Each row was made from one path, in order. Every step used is in the known rows, and no mark comes twice. Write each row's path.
In the rows, zero is written as 128.
Known rows
femob > kenak > linik > vanab > fama: [126  87 136 115  90 102 171 175 153 151  94 100 106 131 156 109 123 114
 107 194 107 118  97 119]
femob > lile: [135 129 189 108 114  95 122  85 128 140 122 152 139 113 122 139 136 142
 125 163 117 118 131 112]
fama > kenak > femob > lile: [143 144 154  76 102 122 133 110 126 128 129 118 156 105  56 127 137 133
 163 130 112 127 150 104]
lile > fama > vanab > femob: [ 94 132 132 189 190  85 138 158  97 109 106 160 116 107  81 132 141 161
 124 137  83 135 137 103]
fama > vanab > femob: [109 140 126 116 185  82 138 166  89 138 104 190 114 108  83 120 129 149
 128 142 108 139 159 103]
kenak > femob: [ 86 144 145 115 153 107 123 207 172 142 114 123 143 107  88 119 134 131
 112 139 111 122 137 108]
fama > lile > linik > kenak: [ 84 161 119 112 235  94  92 157  60 137 168 158 139  92 104  54 130 127
 136 161  95 120 140 112]
vanab > fama: [ 94 113 156 140 182  94 167 198 160 146 114 121 132 121 135 134 131 160
 111 161 114 120  97 112]
fama > kenak > linik: [ 97 139 137  72 128 105 125 194 154 135 104 116 119 111 159 118 135 132
 150 167 104 131 147 107]
fama > vanab: [105 150 158 116 163  87 118 178 102 146 102 205 126 117 135 118 127 142
 125 160 114 129 130 107]
fama > kenak > femob > lile > linik > vanab: [129 150 107  31  68 130 131  56  76 148 154  92 144  88  67 118 126  91
 186 121  94 120 179 113]
femob > kenak > linik: [117 119 157 112 156  95 126 210 163 134 101 130 109 141 163  84 136 142
  85 204 109 122 128 114]
vanab > femob > lile > linik: [128 132 121  88 187  92 141  66  76 130 159 111 129 109  89 119 137 154
 131 145  93 124 186 109]
femob > kenak > linik > vanab > fama > lile: [136 102  99 114  86 102 154 181  95 148 113 144 108 126 137 112 124 119
  97 195 110 125  98 116]
fama > lile > linik > vanab: [ 87 158  88  54 135 102  97 146  51 148 156 156 115 102 131 104 121 105
 119 160  96 120 164 117]
vanab > femob > kenak: [123 119 124 125 198  91 148 185 129 129 117 125 100 137  73  89 140 158
  86 176 113 128 152 105]
kenak > femob > lile > linik > vanab: [124 141 133  64  78 116 122  58  96 151 149 103 148  92  87 125 122  93
 145 131  96 112 166 119]
fama > vanab > femob > lile: [157 133 147 119 136  82 142  68  60 135 116 190 128 106  68 141 133 148
 145 144 114 136 159 103]
femob > lile > fama: [121 118 188 177 125  99 127  78 143 104 124 112 140 113 122 144 145 151
 122 153  90 115 106 113]
kenak > linik > vanab: [ 91 121 128  86  64  94 121 160 160 150  89 122 109 100 167 146 119  92
 127 172 101 122 140 118]
linik > vanab: [ 92 134 138  90  90  99 122 155 140 151 100 127 113 106 127 131 126  98
 127 160 111 118 137 117]
fama > kenak > femob > lile > linik: [126 155 145  49 149 125 130  98  90 129 163 103 157 102  79 103 138 135
 166 129  96 122 174 108]
fama > lile > linik > vanab > femob > kenak: [124 139  57  65 168 107 125 144  22 143 160 144  94 119  67  77 127 122
  98 178  94 128 186 111]
linik > kenak > femob > lile > fama > vanab: [138 135 179 219 125 104 118  74 101 107 118 149 171  81  43 106 137 118
 174 118  86 123  90 109]

Which path is each row?
[104 116 121  90  94 112 175 153 124 152 108 103 119 110 106 135 125 112
 168 149 113 124 110 112]
linik > vanab > fama > kenak
[ 80 135  80  68 150  96 139 131  87 150 139  99 102 103  94 117 120 111
 134 144  88 124 193 115]
lile > linik > vanab > femob
[122 145 150  86 154 113 126 100 108 137 158 107 158 105  99 112 133 135
 126 139  96 116 162 114]
kenak > femob > lile > linik
[140 132 188 183 126  92 119  72  91 108 115 183 142 110 122 144 139 153
 138 151  89 123 103 111]
femob > lile > fama > vanab
[140 122 120 124 178  84 138 186  93 133  94 180  99 133 111  92 132 148
 101 185 105 139 156 103]
fama > vanab > femob > kenak > linik
[130 115 138  89  86 117 167  63  98 152 152  86 154  96  87 135 121 112
 147 122  96 113 132 119]
kenak > femob > lile > linik > vanab > fama
[121 136 144  65  88 102 121  29  79 152 149 119 128 104 132 125 123 101
 145 156  97 112 163 121]
femob > lile > linik > vanab
[129 131 176 143 123 112 132  77 122 100 129 106 137 112 106 134 148 152
 162 144  88 124 120 108]
femob > lile > fama > kenak
[134 118 134 148 134 109 152  63 105  93 130  86 127 105  52 144 151 157
 166 132  82 131 147  99]
vanab > femob > lile > fama > kenak
[ 91 138 116 134 246  95 138 167  61 137 172 136 146  99 104  67 128 143
 138 156  98 121 103 114]
vanab > fama > lile > linik > kenak
[127 128 129 123 199  85 137  48  74 128 162  96 139  94  55  86 131 129
 169 143  96 122 169 110]
vanab > femob > lile > linik > kenak
[ 89 141 176 184 177  90 117 175 116 116 105 171 124 114 136 128 138 151
 121 145  86 124 105 109]
lile > fama > vanab
[152 113  99  52  23 104 150  52  98 133 111  96 109  91  85 155 130  94
 186 148 100 138 182 107]
fama > kenak > linik > vanab > femob > lile
[ 92 134  89  68 128 130 172 162 105 154 141  69 140  96  80 108 121 111
 173 122  91 122 144 114]
lile > linik > vanab > fama > kenak > femob
[110 119 100 107 100 102 153 165  91 150 123 150 122 103 116 145 121 118
 124 148 114 122 105 114]
linik > vanab > fama > lile
[131 118 172 133  96 111 127  92 140  98 118  93 133 108 147 144 149 142
 162 157  79 126 124 108]
femob > lile > fama > kenak > linik
[118 141 167  86 171  96 121  75  93 140 158 135 137 115 140 107 133 143
 125 157 100 114 158 116]
femob > lile > linik
[ 91 138 111 104 225  98 144 183  65 139 170 148 135 115 139 104 129 166
 104 156  98 121 123 112]
vanab > fama > lile > linik
[ 91 113  79 122  79 107 150 137 133 110  98  56  98  91 100 149 136 107
 170 138  68 137 159 106]
lile > fama > kenak > linik > vanab > femob
